What can hang from each mark:
z15: z48 z288 z399 z436 z830
z968: z15
z586: z15 z399 z672
z830: z15 z436 z968
z436: z830
z399: z15 z436 z968

Each row was made from one small tree. Brackets hold a mark, then the marks that hang from it, in the order of their numbers. Every link used is in the known rows. Write each row's tree.
In the rows, zero is written as 128.
Known rows:
{z586 {z399 {z15 z48 z288 z436 z830} z968} z672}: [151 141 152 154 117 102 118  72 145 108 178 213 155  85 113 230 165 189
 130 108 182 105]
{z399 z436}: [153 135 139 141 154 154 109 178  99 145  57 119 160 122 124 130 143 105
 167 131 137 136]
{z436 {z830 z968}}: [153 129 162 137 148  76 110 207 132 144  84 104 172 163 118 101 123  74
 190 126 134 137]
{z15 z288}: [120 117 135 136 137 138 129 180  98 147  97 130 152 150 122 112 127  92
 150 150 145 163]
{z15 z48 z288 z399 {z436 {z830 z968}}}: [138 166 200 106  98  65 120 143 114 113 167 160 172 132 171  96 103 135
 155 135 118 127]
{z968 z15}: [143 136 118 137 152 141 143 188  97 118  86 119 138 143 120 115 136  75
 170 149 123 158]
{z586 {z399 {z15 z48 z436} z968}}: [179 148 158 167 141  79 123 126 133  80 126 162 155  92 140 178 152 174
 159  92 168 120]
{z399 {z15 z48 z288} {z436 z830} z968}: [149 145 155 125  92  75 114  88 162 162 123 172 157  86  92 171 164 183
 146 121 201 100]
{z436 {z830 {z15 z48}}}: [148 153 141  92 124  74 109 178 113 140 111 142 177 145 118  99 132 117
 170 141 152 132]
{z830 {z15 z288}}: [119 113 120 122 131 115 141 159  93 138 106 134 182 154 120 123 130 100
 149 141 142 162]
{z968 {z15 z48 z288 z399 z830}}: [ 93 184 131  89  77 110 105 127  70  71 155 196 143  98 150 148 112 129
 103 178 134 135]
{z586 {z15 z48 z288 z399 z436} z672}: [174 155 137 133 128 155 151  95  76 140 190 187 142 105 164 130 142 160
 159 127 116 147]
{z830 z436 {z968 {z15 z48 z288 z399}}}: [133 131 174  92  98  89 154 108  94  75 153 148 176 102 158 129 115 146
 133 147  80 151]
{z968 {z15 z288}}: [118 125 119 126 134 142 151 162  98 124 111 134 141 146 111 125 139  84
 152 164 132 167]
{z436 z830}: [147 140 148 137 150 115 107 215 128 159  76 116 150 159 121  96 129  73
 182 140 147 134]
{z436 {z830 {z15 z288 z399} z968}}: [123 134 155 116 106  48 124 155 104 114 124 135 204 144 153 116 107 102
 158 125 123 135]
{z586 {z15 z436} {z399 z968} z672}: [209 126 125 203 186 137 145 128 126 119 130 146 148 119 137 211 176 126
 201  76 156 134]
{z968 {z15 z399 z830}}: [113 178 123 134 116 125 111 173  82  74 102 158 140 113 159 145 111  85
 134 156 113 129]
{z436 {z830 z15}}: [145 135 133 123 145  89 120 196 124 150  86 118 179 163 120 107 134  82
 182 133 144 133]
{z830 {z15 z48} z436 z968}: [161 109 169  94 127  65 145 136 114 109 117 123 213 130 131 119 126 145
 161 117  91 149]

Which tree is each row?
[155 142 153  89 119  35 113 169 118 126 119 132 201 149 117 106 125 120
 178 125 138 135] -> {z436 {z830 {z15 z48} z968}}
[124 156 157 133  81  90 110 148  92 106 130 176 155 100 172 140 104 145
 131 121 162 135] -> {z15 z48 z288 {z399 z968}}
[149 126 168 110 110  64 124 103 138 107 125 153 184  94 109 151 135 167
 126 127 103 124] -> {z399 {z15 z48 {z830 z436 z968}}}
[162 151 131 148 126 112 119  69 123 102 193 212 152  97 120 247 172 173
 146 114 184 123] -> {z586 {z15 z48 z288 z436 z830} {z399 z968} z672}
[162 139 187 142 155  84 133 188 145 144 110 110 170 168 130  96 124  82
 196 119 117 132] -> {z15 {z436 {z830 z968}}}
[121 143 125  93 114 127 139 147  87 114 138 156 139 130 111 118 137 120
 142 173 142 165] -> {z968 {z15 z48 z288}}
[129 161 166  90 120 110 151 134 130 133 168 161 139 147 114 109 142 117
 162 174 138 140] -> {z968 {z15 z48 z288 {z436 z830}}}
[113 149 134 130  75  71 112  94 137 122 144 198 150  91 102 184 137 168
 109 130 186 119] -> {z399 {z15 z48 z288 z830} z968}
[136 109 168  88 115  93 165 109 118 103 148 136 176 126 112 132 136 138
 142 155  95 164] -> {z830 z436 {z968 {z15 z48 z288}}}
[102 168 165 140 108 130 118 144  94 104 139 177 153 126 174 136 101 107
 119 149 120 127] -> {z15 z288 z399 z436 z830}
[170 140 147 171 131  89 118 130 172 165  71 135 154  99  98 168 165 137
 175  97 179  94] -> {z399 z15 {z436 z830} z968}
[155 153 147 146 133 108 127 151 159 139  81 129 145 117 103 174 159 100
 187 123 170 106] -> {z399 {z436 z830} {z968 z15}}
[135  91 161 120 136 108 176 127 128 113 123 112 175 141 109 140 137 103
 156 146  87 166] -> {z830 z436 {z968 {z15 z288}}}
[162 153 161 166 159  90 131 168 159  83 113 133 146 140 133 187 156  94
 194 115 163 116] -> {z586 {z399 {z968 {z15 {z436 z830}}}}}
[122 136 138 130 114  99 145 150  80  82 126 136 165 125 155 124 111  95
 148 141 103 159] -> {z830 {z968 {z15 z288 z399}}}
[179 142 156 138 148  90 109 106 122  90 158 177 177  95 117 188 156 171
 152 105 133 115] -> {z586 {z399 {z15 z48 z436 {z830 z968}}} z672}
[125 142 134 118  95 100 144 131 116 110 140 168 137 118 113 157 137 131
 146 144 169 150] -> {z399 {z968 {z15 z48 z288}}}
[ 98 193 157  98  84 118 130 109  84  70 180 201 141 106 163 145 113 137
 111 173 115 129] -> {z968 {z15 z48 z288 z399 z436 z830}}
